What can hang from each mark
G: R
V: A R Y
R: G V
Y: N V
S: N
A: V
Q: J N
N: Q Y

Each row was made from one small tree. The marks that hang from a mark follow it in brackets, in alphabetical order. Every link used is in the known rows. Write each row's tree.
Known rows
Y{N V{A R{G}}}: -0.45,-2.84,0.84,-2.14,-4.02,3.56,2.38,1.54,0.79,-1.99,-0.03,0.99,-2.49,1.35,-1.31,-3.99,-0.95,-0.54,1.29,-1.27,-1.39
N{Q{J} Y{V}}: 2.09,0.43,-2.39,-4.80,-2.30,-1.67,-0.65,-0.94,-0.95,2.29,0.72,-1.73,1.71,0.15,-0.61,1.01,-0.91,-0.93,-2.52,0.34,-1.02
N{Q{J} Y{V{R}}}: -0.14,-2.32,-3.36,-5.02,-3.16,-0.85,-1.09,-1.75,-0.91,1.95,0.51,-1.65,0.71,1.35,0.35,0.36,0.41,-1.82,-1.30,-0.27,-2.40
R{G V{Y}}: 0.18,-1.28,-0.55,-1.23,-1.61,3.09,-2.78,3.38,0.04,-1.28,0.25,0.05,-0.52,0.87,-2.84,-3.34,-0.20,2.18,-1.58,-2.92,-1.70
G{R{V{A Y{N}}}}: -1.25,-0.22,1.99,-2.77,-1.77,1.14,2.86,1.77,0.52,-5.19,1.65,-3.93,-4.03,0.01,-1.71,-5.14,-0.81,2.15,0.54,-2.31,-4.08
Y{V{A R}}: -0.38,-1.46,-0.06,-2.50,-3.63,3.32,1.39,-1.04,-0.17,-0.96,-0.26,-1.92,-3.04,1.03,0.30,-1.84,0.93,-1.86,2.01,-1.40,-0.39
V{R}: -2.16,-2.64,-1.44,-0.24,-1.13,0.86,-0.54,-0.60,-0.13,-0.32,-0.28,0.34,-0.69,1.42,1.08,-0.52,1.57,-0.94,1.03,-0.31,-1.41
R{V{Y}}: 0.16,-0.83,-0.36,-1.59,-1.31,2.29,-1.45,1.81,-0.13,-1.56,0.09,-2.25,-1.27,-0.08,-1.25,-2.57,0.76,1.29,-0.91,-2.89,-2.34
R{V}: 0.84,-0.56,-0.95,-2.17,0.37,1.35,-0.79,0.36,0.00,0.95,0.73,-2.02,-0.66,0.40,-1.28,-1.27,-0.54,0.55,-1.17,-3.44,-1.32
Q{J N{Y{V}}}: 2.81,-0.80,-3.37,-4.10,-4.49,-0.54,1.05,-0.27,-0.18,2.65,0.63,-1.38,2.73,-1.59,1.49,1.15,-1.57,-3.43,-1.43,-0.59,-1.34
V{R Y{N}}: -3.27,-3.80,0.45,0.32,-2.92,0.87,1.57,1.68,0.30,-4.36,-1.23,-0.07,-2.29,0.23,0.91,-3.33,1.54,-0.06,0.74,-0.28,-3.86
S{N{Q}}: 0.00,0.29,-1.50,-0.42,0.29,-2.31,-0.17,-1.38,0.51,-0.50,2.11,-0.51,2.29,0.80,-2.50,-1.45,-0.49,3.25,-0.85,1.79,-0.75
N{Y{V{A R}}}: 0.37,0.59,0.79,-2.43,-4.36,2.57,1.91,-0.26,0.29,0.07,-0.23,-2.86,-0.34,1.06,2.13,-1.82,1.42,-2.94,1.47,-0.71,0.12
Y{N{Q{J}} V{A}}: 2.02,-1.25,0.21,-5.19,-3.67,-1.28,1.98,-1.79,-0.20,-1.49,1.85,-1.53,-2.91,-2.00,-1.63,-1.07,-2.38,0.38,-0.18,-0.10,-2.63
N{Q Y{V{A R}}}: 1.17,0.21,0.49,-3.94,-2.78,1.19,1.04,-0.75,1.01,0.14,0.93,-3.24,0.76,1.47,1.45,-1.50,1.29,-1.67,0.65,-0.85,-0.44
Q{J N{Y}}: 1.80,-1.31,-2.60,-1.53,-3.49,-2.93,-0.16,-0.60,0.91,1.93,1.11,-0.10,3.13,-2.16,2.91,1.99,-0.88,-2.45,-0.75,-0.04,-1.58
R{G V{A Y}}: 1.27,-0.60,1.17,-1.29,-3.38,3.56,-2.04,2.62,1.04,-2.70,0.74,-0.86,-2.01,0.10,-2.07,-3.88,0.33,2.27,0.05,-2.99,-1.10
A{V{R Y{N}}}: -4.87,-5.42,-0.13,1.39,-4.03,0.22,2.27,1.82,0.52,-4.93,-0.94,-0.52,-2.22,-2.07,0.86,-2.49,2.13,-0.58,0.65,-2.19,-1.61
G{R{V{Y}}}: -1.64,-0.26,-1.27,-2.58,0.46,1.74,-0.20,1.26,-1.15,-2.44,1.04,-2.77,-1.93,1.28,-2.39,-3.36,-0.45,1.40,-0.79,-2.10,-2.65
N{Q}: 0.77,-0.01,-0.31,-1.63,1.40,-1.63,-0.90,-0.67,0.45,0.29,1.09,-0.23,1.18,0.46,-0.84,0.05,-0.36,1.03,-0.76,0.15,-0.27
V{Y}: -0.72,-0.27,0.39,0.53,-1.95,0.82,-0.38,1.76,-0.23,-2.52,-0.62,-0.64,-1.08,-0.39,-0.09,-1.33,1.17,0.69,0.38,0.07,-1.00
S{N{Q{J} Y}}: 0.22,-0.12,-2.53,-1.61,-2.45,-4.76,-1.15,-1.76,0.12,0.92,2.23,-1.08,3.81,-0.34,-0.84,-0.10,-0.28,2.22,-2.05,2.72,-1.68

Write each row's tree
1.13,0.03,-1.59,-2.84,-1.16,-4.13,-1.78,-0.99,-0.03,1.60,1.18,-0.65,2.42,-0.45,0.90,1.65,-0.04,0.11,-1.94,1.04,-1.47 | N{Q{J} Y}
2.69,3.02,0.50,-2.79,-2.98,-0.31,2.16,-0.94,1.04,-0.33,2.29,-3.88,2.73,0.47,-1.07,-2.65,-0.34,1.50,-0.15,1.36,0.58 | S{N{Q Y{V{A}}}}
1.11,0.02,1.53,-1.84,-3.17,2.36,-0.54,1.02,0.34,-2.98,0.94,-3.28,-2.97,-0.60,-0.21,-3.15,0.80,1.50,0.60,-3.40,-1.85 | R{V{A Y}}
-4.41,-5.76,-0.42,1.88,-4.21,0.85,0.75,3.34,0.81,-4.72,-0.86,2.04,-1.06,-1.07,-0.86,-3.27,1.19,0.31,-0.34,-2.16,-0.87 | A{V{R{G} Y{N}}}
0.69,-0.45,0.46,-1.80,-4.52,3.65,0.43,1.33,0.77,0.17,-0.10,-0.20,0.60,1.99,0.75,-2.49,0.67,-1.81,0.70,-0.70,0.73 | N{Y{V{A R{G}}}}
0.15,-2.10,1.46,-2.58,-4.65,-3.01,0.31,-0.22,0.26,-4.56,1.47,-1.28,-3.05,-2.57,-0.11,-1.54,-0.25,2.33,0.68,0.85,-4.05 | V{A Y{N{Q{J}}}}
-1.97,-1.22,0.29,-2.72,0.10,0.74,2.12,2.39,-0.29,-3.88,1.03,-2.83,-2.56,0.65,-2.50,-4.68,-1.34,1.75,-1.07,-1.89,-4.49 | G{R{V{Y{N}}}}
0.67,1.42,-0.53,-0.30,-0.08,-2.98,0.27,-0.34,1.23,0.35,1.71,-1.58,5.11,0.84,-0.44,-1.43,0.40,2.30,-1.52,2.40,-0.23 | S{N{Q Y}}
-1.30,-0.94,-0.33,-4.24,1.50,-0.41,1.48,1.79,0.07,-3.77,2.20,-3.15,-1.55,0.97,-3.38,-4.46,-1.47,3.13,-1.77,-2.19,-4.90 | G{R{V{Y{N{Q}}}}}
1.02,-2.06,-1.77,-4.75,-1.95,-1.39,1.20,-0.90,-0.80,-0.07,0.85,-0.58,-1.40,-0.90,-2.63,-0.40,-2.37,0.38,-1.86,-0.15,-3.30 | Y{N{Q{J}} V}
-1.15,-4.72,-3.11,-5.00,-2.92,-0.75,0.66,-1.83,-0.97,-0.50,0.55,-0.46,-2.26,0.60,-1.77,-1.19,-1.03,-0.51,-0.84,-0.59,-4.28 | Y{N{Q{J}} V{R}}
-0.98,-3.03,-0.53,-2.10,-2.80,-3.02,-0.37,0.36,-0.34,-3.20,0.81,-0.12,-1.71,-1.86,-1.21,-0.81,-0.55,2.10,-1.21,0.70,-4.44 | V{Y{N{Q{J}}}}
3.32,1.16,-1.70,-3.16,-1.95,1.40,2.42,0.96,1.04,2.08,0.25,-1.96,3.75,-0.69,1.74,0.10,-1.32,-3.40,-1.04,-1.32,0.22 | Q{N{Y{V}}}
-2.05,-3.52,2.11,0.73,-4.91,2.21,0.92,2.57,1.66,-5.14,-0.34,1.47,-2.62,0.14,0.20,-4.51,1.09,1.10,1.91,-0.44,-2.57 | V{A R{G} Y{N}}
-2.62,-2.95,2.52,0.15,-4.84,1.11,2.17,1.10,1.07,-5.75,-0.70,-1.35,-3.48,-0.51,1.68,-3.52,1.95,-0.11,2.38,-0.52,-3.37 | V{A R Y{N}}
0.40,-0.60,-1.79,-3.92,-0.92,1.05,0.34,-0.09,-0.11,1.19,0.17,-2.27,2.01,2.37,0.66,-1.09,1.15,-1.93,-1.03,-0.91,-0.92 | N{Q Y{V{R}}}
-0.48,-2.18,1.07,-2.64,-3.95,2.64,3.93,-0.16,0.45,-2.48,-0.31,-1.64,-3.33,0.19,0.50,-3.35,-0.14,-1.61,2.02,-1.32,-2.03 | Y{N V{A R}}
-0.01,-2.03,0.61,-4.28,-2.38,1.14,2.94,-0.71,0.83,-2.11,1.01,-1.79,-2.18,0.84,-0.30,-3.21,-0.37,-0.45,1.41,-1.22,-2.57 | Y{N{Q} V{A R}}
1.68,2.30,-1.29,-2.64,-1.11,-0.54,1.29,-0.12,0.41,0.68,1.50,-2.74,4.17,1.28,-1.91,-2.16,-0.52,1.18,-1.91,1.50,0.13 | S{N{Q Y{V}}}
-2.47,-4.39,-1.13,-1.26,-3.95,-3.95,0.33,0.30,-0.32,-4.02,1.06,-0.84,-1.41,-4.24,-1.56,-0.16,-0.20,1.32,-1.44,-1.23,-1.96 | A{V{Y{N{Q{J}}}}}
-4.10,-5.02,-1.56,2.04,-3.98,1.74,-1.50,1.97,0.22,-3.19,-0.64,1.74,-0.75,-0.47,-0.81,-1.82,2.15,-0.05,0.20,-2.17,0.93 | A{V{R{G} Y}}
-0.90,0.47,0.75,-2.50,-1.52,1.75,0.65,0.42,-0.44,-3.61,2.01,-4.12,-3.39,0.43,-1.60,-3.76,-0.09,1.67,1.03,-2.16,-2.27 | G{R{V{A Y}}}
1.43,-0.76,2.30,-3.88,-2.01,0.11,0.90,1.60,1.54,-4.15,1.85,-3.54,-2.34,-0.96,-1.28,-4.13,-0.44,2.86,-0.28,-3.46,-4.01 | R{V{A Y{N{Q}}}}
0.01,-1.27,-1.48,-2.08,-2.48,3.38,-0.31,1.99,0.07,1.55,-0.92,0.74,2.08,2.65,-0.10,-2.14,0.34,-2.09,-0.93,-0.70,0.26 | N{Y{V{R{G}}}}
-0.45,-0.93,1.22,-1.48,-0.53,-1.50,0.89,2.00,0.74,-3.84,0.31,-0.75,-0.42,-0.66,-0.84,-2.58,-0.07,2.03,-0.68,0.34,-3.03 | V{Y{N{Q}}}
2.46,2.25,-0.55,-3.83,-0.08,0.22,0.67,0.65,0.38,1.75,0.51,-2.57,3.25,0.83,-0.16,-0.41,-0.44,-0.85,-1.94,-0.20,0.52 | N{Q Y{V}}
-2.92,-5.60,-1.87,-2.52,-3.70,-2.28,-0.78,-0.47,-0.32,-3.63,0.41,0.12,-2.47,-0.19,-0.14,-1.60,0.86,1.04,-0.29,0.28,-5.87 | V{R Y{N{Q{J}}}}
0.51,-1.57,0.35,-3.54,0.02,-0.03,0.11,2.18,0.58,-3.15,1.17,-2.69,-1.00,-0.60,-2.15,-3.64,-0.56,2.84,-2.13,-3.21,-4.37 | R{V{Y{N{Q}}}}
0.04,-1.80,-0.24,-2.14,-3.71,4.49,0.11,0.29,0.22,-0.46,-0.16,0.75,-1.96,1.95,-1.29,-2.73,0.00,-0.86,1.50,-1.15,0.31 | Y{V{A R{G}}}
-1.96,-2.07,1.14,0.37,-4.77,1.80,0.13,0.16,0.32,-3.96,-0.15,-1.32,-3.06,0.29,1.88,-2.50,3.09,-0.37,2.98,-0.68,-1.87 | V{A R Y}
